Known rows, with every step that occurs:
gisi, mozeti, batu, tiri: [-33.1  -7.8   3.8 -19.4  13.4  12.6  10.5   8.2  13.6   4.0   3.0   1.8
  10.3  17.4 -28.9   8.6  26.8   5.2  -9.6 -24.4  -1.7   1.1  -6.0  18.5
 -12.7 -24.8]
sipefi, batu, tiri, gisi: [ 24.7  19.4  -2.4  17.8 -15.5 -13.7 -10.5 -16.0   9.7 -15.3   9.8   7.4
   2.9 -13.5   2.2 -11.1   0.5  -5.8  -8.2  -0.7  19.9   3.2  -3.3   4.8
 -25.0 -15.3]
mozeti, batu: [-17.0  16.3   0.8 -15.4   3.8  -6.0  12.9  13.3  21.1  -1.0   2.7  20.7
  15.8   1.9 -23.5 -11.2   6.2  -5.1  -1.5   4.7   6.7 -10.5   6.8  16.6
 -13.7 -11.5]
batu, sipefi, gisi: [ -0.2  -6.9  -4.9  19.6 -24.8  14.8  -3.9  -5.7  26.0  -3.4   9.7  -9.1
  -2.2   6.8  -8.5  -9.3   2.8   5.4  -8.5  22.5 -20.7  -4.6   0.5 -36.9
 -10.1 -18.1]
mumabud, gisi, mozeti, batu: [-30.4  -0.5  14.4  -8.4  13.0   1.0  13.4 -14.9  17.0  16.6  -2.5   5.0
   8.4   3.3   4.3   9.4  23.7  -6.7  -2.6   3.7   1.7 -23.2   7.9  21.8
   2.2  -2.7]
batu, sipefi, gisi, mumabud: [  2.9 -19.5  -2.2  22.8 -12.6  16.7  -1.6  -7.0  24.3   0.5   8.1  -6.8
  -1.3  15.0  -2.8 -15.2   1.9   2.3 -16.3  21.7 -21.9  -0.5  -5.8 -35.0
 -23.7 -22.3]
sipefi, batu: [ 15.2  18.5  -2.7   8.4  -8.2 -17.1  -0.5  -8.0   1.0  -4.8   7.4  23.5
   5.9 -18.5   1.1   2.6 -10.0  -7.5  -0.6   5.0  19.3  10.3  -5.4  20.7
 -27.4  -3.1]
mozeti, gisi, mumabud: [ -0.6 -10.0  -3.9  -8.3  25.9  -9.4  -8.6  -4.5  19.7  12.4 -12.7  13.8
  -6.6  17.2  15.1 -28.1  16.1   4.4 -14.1   8.1  -2.3 -16.4  -1.8   5.8
 -22.4 -28.4]
tiri, batu, mumabud: [ 13.8  -3.7   9.2  -7.8 -24.4  -2.5   2.8  16.3  -6.2 -13.8 -38.3   5.0
   8.5   4.0  -2.4 -14.3   8.8 -15.4 -19.7  16.4   8.1  11.6   1.4  16.6
 -10.1  -2.8]
batu, mozeti: [  2.3 -19.0  -3.5  -2.4   4.1   8.1 -19.9   8.1  -8.9   8.2 -19.0 -22.1
   4.7   9.9 -11.9  12.4  -4.0 -10.6  -2.7  -3.9  -8.8  -6.9   5.3   3.6
  11.4   0.3]
gisi, mozeti: [-26.8 -17.0   0.6  -9.3  17.3  15.0   4.5   2.2  -7.3  10.8  -7.9  -5.0
   0.3   7.9  -7.7  16.9  16.9   1.3  -8.1 -19.0  -8.3  11.6 -11.1  14.2
  -0.6  -9.4]
tiri, batu, sipefi: [ 16.7  -3.6   0.6   4.0 -39.2   2.1   0.4   9.8   6.7 -23.6 -37.2   6.4
  -3.3  -0.5  -9.1 -10.7  15.0 -17.0 -12.9  11.3  -1.1  12.7  -4.5  -3.4
  -7.5  -2.7]
sipefi, gisi, mozeti: [-24.7   2.9  -2.0  12.5   7.8   1.7   7.1  -9.6   7.6  18.1   3.9   8.1
  10.2  -4.9  14.7  -8.6   7.6  10.6  -7.0   6.1 -10.0  -3.0   7.0  -8.4
 -19.9 -21.1]
mumabud, gisi: [ -4.0   3.5  14.3   5.8  -0.9  -6.3   3.2 -24.2  12.5   9.9   1.5  -1.9
   0.3  -3.5  21.0   3.7   8.6  -5.3   4.2  13.8   4.8 -26.3  12.9   4.0
   9.6   8.9]
mumabud, batu, sipefi, gisi: [  7.8   9.6  10.9  24.6 -12.9  17.5  -7.2  -3.4  34.8   7.0   7.2  -6.1
  10.8  -2.2  -3.2   2.8   6.6  -3.4  -6.8   9.2  11.9   0.2 -12.7  -7.6
  -9.2  16.1]
gisi, mumabud, batu: [ 12.3 -16.8  17.1  12.8  29.9   8.8   2.6  -3.1   7.8  16.7  -5.2   4.4
  10.3  11.4  13.3  -7.4   1.1  -9.3 -16.4  -4.8  16.1  10.9 -23.8  17.1
 -29.1  11.0]
tiri, batu, mumabud, gisi: [ 11.9  -1.5  15.7  -4.9 -25.0  -5.6   4.2   4.8  -0.5  -8.4 -37.5   3.8
   9.4   2.3   8.0 -13.0  13.6 -18.5 -17.3  22.4  10.2  -0.9   8.0  17.7
  -5.7   2.0]
mumabud, gisi, mozeti: [-22.3  -8.9  14.8  -1.0  11.8   3.5   6.9 -21.2   6.9  17.1  -4.1  -5.0
   0.5   2.4  15.7  15.0  20.5  -4.1  -1.2   0.1  -2.0 -18.3   6.0  14.2
   9.1   2.4]
tiri, gisi: [  2.0   6.6  -8.8  16.2   2.7  -1.0 -13.6  -7.5  -1.5  -3.8 -16.9  -9.0
  -4.3 -11.6  14.9 -25.0   0.8 -15.1 -11.8  13.8  -4.4  -2.5   0.4 -12.8
  12.8   0.2]
mozeti, gisi, sipefi, batu: [  4.0  18.2 -10.3 -10.9  15.8  -9.3   2.1 -12.2  29.9   3.4  -7.5  10.7
  -2.3   3.0  16.4 -14.8  24.1   6.6   1.0   7.9  -6.8 -22.5   2.2  19.6
  -8.9 -25.6]
sipefi, gisi, mozeti, batu, tiri: [-29.2   8.9   0.1   5.9   5.9   0.3  11.2  -5.7  23.4  13.8  10.1  13.4
  16.8   1.5  -0.7 -14.7  16.0  11.7 -10.1   1.4  -5.0 -11.2  10.9  -4.7
 -28.6 -31.9]
tiri, gisi, sipefi, batu: [ 11.6  17.1 -10.6  18.7   9.7   2.3   1.4 -18.4   6.4  -6.0 -16.2  -8.4
   0.4 -15.4  24.2 -20.3   8.2 -16.0  -8.5  13.9 -10.5  -3.1  -6.0   4.2
   5.5  -1.6]
tiri, batu: [ 13.2   8.2   3.3  -1.0 -23.8 -12.4   4.7   7.6  -4.5 -15.6 -39.5  18.5
   3.2 -10.9   6.7 -13.8  11.8 -15.4  -8.2   5.9  11.4  10.2   1.7  13.7
  -9.8   2.8]

Rows:
[ 13.4   4.2  -1.0  12.7 -40.0  -2.9   1.5   4.0  13.8 -18.5 -31.8  12.1
   1.2  -6.4   0.5 -20.4  13.5 -11.9 -13.1  20.5  -3.5   7.1   2.6 -12.4
 -16.9  -9.6]
tiri, batu, sipefi, gisi
[ 14.9   9.4  -8.0   0.8  -0.9 -17.2 -19.6  -3.1   5.8   2.7 -11.5  12.9
   4.9  -9.3  -3.1   1.0  -3.3 -11.5  -5.0   6.2  12.2  -5.7   2.9  24.0
 -20.5 -14.5]
sipefi, batu, mozeti, gisi
[  9.7  11.9  14.5   8.7   3.1  -2.0  16.0 -35.3  24.8   3.4   7.3  -8.0
   6.4  -1.4  26.0   8.1  20.4  -1.6   7.7   7.1   0.2 -28.9   6.3  14.8
   1.2   0.5]
mumabud, gisi, sipefi, batu, tiri
[  8.2  17.5  -8.2  -9.6  11.6  -8.6  -0.3 -14.6  34.6  -0.4  -2.6   4.8
  -2.1   7.2  12.0 -14.4  28.5  11.4  -0.5   2.0  -4.8 -24.2   2.6  13.8
 -11.6 -30.7]
mozeti, gisi, sipefi, batu, tiri
[ 17.0  10.7  17.7  12.2  -4.1  10.7  -8.7  -4.3  25.4   1.1  10.4 -12.3
  12.4   3.4  -4.6   9.2  13.8   2.5  -1.8 -19.7  30.5  -2.1 -12.9   8.5
  -5.1  16.5]
mumabud, batu, tiri
[-17.0   4.6   7.2 -23.3   2.5   4.8  11.8  21.9  19.4   1.4   3.7   7.6
  20.7  16.3 -32.9 -12.2   4.2  -5.3 -14.9  15.5   3.2  -9.2   6.0  19.7
 -13.9 -16.1]
mozeti, batu, mumabud
[-14.0   3.9  -1.3 -11.2 -12.2   9.2   8.4  15.0  32.9  -9.0   6.1   8.8
   9.1  12.5 -38.6  -7.2  10.0  -5.7  -7.1  11.3  -5.6  -6.9   0.6   0.4
 -11.5 -17.1]
mozeti, batu, sipefi
[ 13.7  14.5  -3.2   3.2  11.3   3.8  21.1 -14.7  12.6  -3.4   0.9  -0.1
   8.4  -4.4  13.6   6.7   8.9  -1.5   6.2   0.4  -8.7   0.3  -9.2  23.4
  -9.1  -2.8]
gisi, sipefi, batu
[ 12.7   8.5  10.9   5.3 -10.6 -10.0   0.3 -11.7   5.1   1.3   9.2   8.1
  11.6  -6.6   3.1   2.7  -8.2 -10.7 -10.5  22.4  17.5  -2.1   0.6  25.1
 -23.6  -3.6]
sipefi, batu, mumabud, gisi
[ 17.3  14.3  13.6  19.9  -2.7  10.0 -15.6  -8.4  24.4  -0.4   2.0 -16.1
   9.1  -1.7   2.6  -2.9  14.9  -4.8  -7.6 -12.8  28.6  -2.5 -11.7   1.6
   0.6  16.5]
mumabud, batu, tiri, gisi
[-39.0 -15.1   5.2 -24.8  18.5  17.9  12.4  18.2   5.8  11.0  -5.1   1.0
  15.0  19.7 -29.8   8.5  19.1  -1.5 -17.7  -8.8  -6.1   5.3  -7.4  27.6
 -10.8 -20.1]
gisi, mozeti, batu, mumabud
[-18.6   5.7  14.3 -18.8   1.9   1.7  12.7   9.8  25.3   6.2   4.4   6.0
  20.8  15.0 -22.3 -10.5   8.5  -8.0 -12.7  21.8   5.4 -22.7  13.5  21.5
  -9.5 -12.3]
mozeti, batu, mumabud, gisi
[  4.1   2.1  10.8   1.2  -4.2  -4.6   1.2  -9.6   2.9   5.0   7.2   7.2
  10.9  -3.1   1.0   8.4  -1.8  -9.4 -13.4  15.9  14.4   2.4  -3.1  30.6
 -23.7  -6.4]
sipefi, batu, mumabud, gisi, mozeti
[-16.7  -5.2  -7.9   9.6  14.7   9.8 -10.3  -6.2  -7.6   3.7 -22.9 -12.3
  -5.0  -6.1   9.6 -14.0  12.2 -13.9 -17.3   1.1 -10.6   4.9  -7.8  -2.7
  11.7  -5.6]
tiri, gisi, mozeti
[ 13.1   0.7  -0.5  14.1 -11.0   3.6 -15.6 -11.8  13.4 -14.0   3.9 -22.2
  -3.8   8.7   0.2 -18.2  14.0   2.6 -10.3  -8.6   1.5  -9.6   1.7 -22.7
   3.6 -16.1]
batu, tiri, gisi
[-26.9  -2.5  17.1  -8.2   9.2   2.1  10.6 -17.2  22.1  12.1   2.9  -0.2
   8.0   8.8   0.7   9.5  28.0  -1.8  -2.6  -3.2   3.2 -26.1   9.4  17.1
   0.6  -8.9]
mumabud, gisi, mozeti, batu, tiri
[ 11.7   2.1  11.0  14.3 -10.4  22.7  -8.6   1.9  27.6   1.6   2.6 -12.3
   6.3   2.8 -13.6  12.9   8.8  -7.4  -4.8  -0.1  14.5   6.1 -19.6   1.1
   0.2  23.1]
mumabud, batu, sipefi
[  3.4  -3.4   4.1  -3.1  29.1  -6.3 -10.9  -4.3  27.0  16.5 -13.7  13.4
  -0.3  12.5  16.1 -24.9  18.0   0.8 -14.3   4.8  11.1 -14.9  -7.8  14.2
 -22.8 -14.8]
mozeti, gisi, mumabud, batu
[ 14.1 -25.6  14.6  16.4  17.5  19.1  -0.1  -2.1  15.7  10.6  -4.2  -4.2
   5.6  19.3   2.6  -5.2   3.7  -9.7 -19.3   0.8   7.9  12.7 -27.7   4.3
 -27.5   7.2]
gisi, mumabud, batu, sipefi
[  6.4   6.3  11.0   8.2   8.1  -0.6  10.8 -30.8  17.4  10.3  -4.3  -9.6
   8.8  -3.3  26.2  12.7  14.8  -9.6   7.8  13.0  -4.4 -28.3   8.0  21.5
   6.4   6.8]
mumabud, gisi, sipefi, batu, mozeti
[-29.9  -6.9  13.7  -6.8   5.7   8.3  10.9 -14.0  22.6  12.5  -1.2  -1.2
   5.1   8.5  -3.6  11.1  26.0  -6.9  -4.1   6.8  -4.3 -22.7   5.4  13.1
   3.9  -5.6]
mumabud, gisi, mozeti, batu, sipefi
[  3.8   8.1  -9.4  14.0  14.0  10.6   1.3 -14.1   5.5  -3.6 -19.7 -20.3
  -1.4  -5.5  23.7 -21.9  13.1 -12.2  -7.0  10.8 -18.9  -7.4  -4.0  -6.2
  18.6  -0.6]
tiri, gisi, sipefi
[ -2.8 -14.5  19.0  -5.4  -3.4  10.4  -0.2  -4.0   6.0   9.6   2.3 -20.6
   7.4  17.6   1.1   1.4   3.1  -3.8 -14.6  24.1  -1.2 -16.4   7.9   6.4
   6.0   0.4]
batu, mumabud, gisi
[  3.3  -8.2  15.9  -8.1 -19.5  -0.4   6.1   6.0  -3.8  -5.9 -39.9   1.8
   9.3   4.6   5.6  -7.5  18.9 -17.6 -20.2  16.1   7.5   2.7   3.9  23.0
  -5.7   0.5]
tiri, batu, mumabud, gisi, mozeti
[-33.4  10.5  -1.3   4.9   9.9  -1.4  13.2  -2.6  17.7  17.8   4.7  18.7
  17.5  -4.3   3.3 -14.3  11.1   8.3  -9.0   8.2  -6.5  -8.7  10.4   0.5
 -26.6 -25.8]
sipefi, gisi, mozeti, batu
[ 17.9 -18.7  19.8  14.1  23.3  10.7  -0.2  -6.3  14.7  11.0   1.9  -4.0
  10.2  19.7   7.9  -7.4   7.4  -2.6 -17.3 -13.9  19.0   7.3 -23.2   9.2
 -31.3   3.5]
gisi, mumabud, batu, tiri
[ 19.5  12.5  -0.3   3.9   5.2   6.3  18.0 -18.6  18.9  -9.7   8.1  -8.1
   8.9   3.7   8.3   6.7  16.0   6.0   5.5 -10.2  -6.3  -3.1  -9.0  16.8
 -12.5 -11.3]
gisi, sipefi, batu, tiri
[-38.7  -6.4   0.8 -20.4  19.9  11.0  14.1  12.3   6.4  10.0  -5.9  10.2
  11.3  10.1 -23.3   8.8  20.3  -1.3  -9.5 -15.4  -3.9   3.4  -6.0  25.8
 -10.1 -17.4]
gisi, mozeti, batu
[ -1.2   3.8  13.3   4.4  11.1   4.7  18.3 -29.6  19.8  10.2  -1.2 -13.1
   3.7   2.6  29.7   7.4  20.5  -2.2   9.1  10.9 -10.6 -30.7   8.7  10.3
  16.3   8.6]
mumabud, gisi, sipefi
[ 15.1  -9.7  -0.6  -6.7  -7.1 -12.1 -13.4  11.4  -1.1  -3.3 -59.1  10.4
   3.0   4.4   5.5 -20.0  17.0 -21.2 -16.7   6.2   3.5  -2.5   4.9  18.7
 -12.1 -11.6]
tiri, batu, mozeti, gisi, mumabud
[ -8.2  16.4   0.9  -6.0  -4.1  -3.3   2.3   4.9  30.3 -11.5   5.5   5.4
  12.6   7.8 -23.3 -23.9  16.3  -3.1 -10.1  -0.8   7.7 -16.6   7.9   0.8
 -11.1 -23.8]
mozeti, batu, tiri, gisi
[  7.9   5.2   8.7   2.6  11.7   6.4 -24.2   4.7  19.9  18.0 -18.2 -10.0
  11.1   2.3  -2.7   8.6  10.3 -11.1  -4.3  -5.1  19.9 -12.6  -5.2  22.0
   5.3  17.7]
mumabud, batu, mozeti, gisi
[ 16.6 -12.3   2.6  16.6   1.3   5.6 -12.7 -13.7  11.0  -8.9   1.6 -20.9
  -3.2  16.0   6.5 -25.3  12.4   0.6 -17.8  -9.2   0.8  -5.2  -5.2 -20.6
 -10.7 -21.5]
batu, tiri, gisi, mumabud
[ 27.1   9.3   0.0  19.5  -7.5 -13.5  -9.8 -18.0   9.0 -12.4   7.8   8.4
   4.0  -7.4   5.9 -15.9  -0.1  -7.9 -13.1  -1.0  18.5   6.5  -8.3   5.8
 -34.8 -18.3]
sipefi, batu, tiri, gisi, mumabud
[ 13.1  -0.7  15.6  -5.5 -19.0   0.1  11.4   1.8   3.6  -9.0 -39.0  -2.1
  10.6   4.1  12.0 -10.6  19.4 -17.0 -16.1  21.1   2.5  -3.6   4.8  21.0
  -1.9   2.1]
tiri, batu, mumabud, gisi, sipefi
